Each row was made from one walk, in order. Every step used is in the known rows, and no mark comes twice. Write each row's walk.
In the rows, zero is written as 128.
Known rows:
peduzo > zugu > zofo > vinus > muva: [165 133 160 159 123 159 130 101 122 149 105 133 128 131 135 200 109 178
 104]
peduzo > zugu > zofo > mikod: [175 147 161 124 106 175 146 115 118 149  89 125 161 136 129 180 122 154
 117]
muva > mikod > peduzo > zugu > zofo > gemep > vinus: [185 140 173  91 112 159 165  87 182 123  84 128 118 154  84 180 116 145
 114]
muva > mikod > peduzo > zugu > zofo > gemep: [173 120 145 104 109 162 160  98 167 125  84 123 127 157  80 178  98 164
 118]
peduzo > zugu: [162 125 164 132  99 173 144 131 130 132 103 126 126 144 112 147 103 152
 101]
gemep > vinus > zugu > zofo: [174 155 184 120 171 178 123  92 156 134 148 134  94 139 130 184 129 130
 130]
muva > mikod > zugu > zofo: [158 123 147 145 171 157 124  97 138 126 141 119  95 133  72 195 106 155
 136]
vinus > muva > mikod > zugu: [140 114 171 161 170 143 118 115 128 110 135 134  94 147  91 180  83 167
 109]
zofo > gemep: [177 116 170 147 147 150 143 145 163 126  80 123 103 139 114 152  73 158
 100]
vinus > gemep: [161 126 148 146 118 153 134 136 114 111  91 132 127 142 108 151  69 147
  79]
mikod > zugu: [150 121 152 147 175 152 122 131 132 128 126 128  92 149 119 167  90 153
 123]
vinus > muva: [154 123 176 157 142 155 122 127 142 117 104 144 116 151 123 160  86 156
  94]
muva > mikod: [157 118 168 146 122 167 149 131 123 107 126 124 118 141  50 158  86 150
 111]
zugu > zofo > gemep > vinus > mikod: [197 142 187 128 153 152 146  99 194 123  83 148  94 137  82 180 107 144
 105]
peduzo > zugu > zofo: [172 132 152 128 108 178 135 104 150 143 100 126 128 135 117 168 122 149
 112]
vinus > muva > mikod > zugu > zofo: [150 122 160 157 179 147 110  88 146 121 133 132  95 136  94 201 102 165
 120]
zofo > gemep > vinus > mikod: [187 135 199 133 144 149 153 127 175 110  84 148  92 146  78 157  89 147
  94]
muva > mikod > zugu > zofo > gemep: [173 114 154 148 183 142 132 104 167 132 110 112  82 125  86 195  90 167
 128]
peduzo > zugu > zofo > vinus > mikod > muva: [163 121 141 170 130 172 136  92 115 142 111 131 116 131  96 210 110 165
 120]
zugu > zofo: [171 132 149 140 143 168 130 111 154 133 110 131 118 137 106 174 107 144
 120]
gemep > vinus > muva: [166 144 203 143 146 153 128 116 160 115 104 149 108 148 128 161 104 137
  90]
mikod > peduzo: [150 127 146 112 135 162 147 132 137 111 110 145 128 181 104 157  82 144
 120]
zugu > zofo > gemep: [187 124 158 143 156 154 135 118 181 139  79 124 105 129 118 174  93 156
 113]

Which walk is each row?
[158 127 141 101  96 177 154  89 138 119 114 131 139 164  69 177 112 151
 125] : muva > mikod > peduzo > zugu > zofo
[184 135 179 135 188 140 134  93 183 131 110 116  73 123  90 196 108 149
 122] : muva > mikod > zugu > zofo > gemep > vinus
[188 125 157 131 120 163 141 112 177 149  70 117 114 127 130 167 107 162
 103] : peduzo > zugu > zofo > gemep
[177 131 187 136 184 135 139 119 174 118 100 144  69 149  96 172  89 154
 107] : zofo > gemep > vinus > mikod > zugu
[162 149 143 104 141 162 149 114 124 129  96 145 162 172 120 190 102 147
 137] : zugu > zofo > mikod > peduzo
[166 112 166 160 192 133 116  95 175 128 104 125  81 129 107 201  89 177
 113] : vinus > muva > mikod > zugu > zofo > gemep
[179 128 163 138 181 164 125 112 170 140 117 122  90 132 137 181  97 160
 126] : vinus > zugu > zofo > gemep
[188 141 174 134 200 138 124  99 194 145  95 123  73 130 140 193 111 145
 120] : mikod > zugu > zofo > gemep > vinus
[153 131 165 155 165 165 138 138  88 131 160 125 103 142 117 184  80 168
 131] : zofo > vinus > zugu
[162 125 165 174 145 151 135 102 115 124 129 130 119 126  74 211  91 176
 114] : zugu > zofo > vinus > muva > mikod
[167 130 198 108 113 147 157 104 172 108  79 141 115 167 103 165  94 158
  86] : zofo > gemep > vinus > muva > mikod > peduzo > zugu
[176 121 147 146 196 140 119 112 179 147  95 119  80 131 136 190  94 164
 126] : mikod > zugu > zofo > gemep
[159 133 120 123  87 155 159  97  82 118 106 125 150 150  70 200  82 170
 102] : muva > mikod > peduzo > zugu > zofo > vinus > gemep
[159 127 127 166 162 135 130 102  83 125 131 114 106 120  75 217  75 174
 112] : muva > mikod > zugu > zofo > vinus > gemep
[146 119 151 116 123 164 158 124 124  96 124 138 129 175  54 163  80 148
 123] : muva > mikod > peduzo
[175 136 131 161 134 146 135 115  98 133 100 124 129 124 109 198  78 164
  97] : zugu > zofo > vinus > gemep
[164 136 152 160 162 167 125 111 129 144  93 122 141 132 144 201 112 139
 129] : zugu > zofo > mikod > muva
[164 133 121 164 174 134 119 109  95 139 115 121 104 127 125 213  78 171
 110] : mikod > zugu > zofo > vinus > gemep
[165 149 197 124 163 173 132 119 139 121 150 136  94 147 125 161 110 132
 119] : gemep > vinus > zugu
[166 131 197 119 147 136 152 111 178  97  88 147 106 169  92 169  80 152
  95] : zofo > gemep > vinus > muva > mikod > peduzo
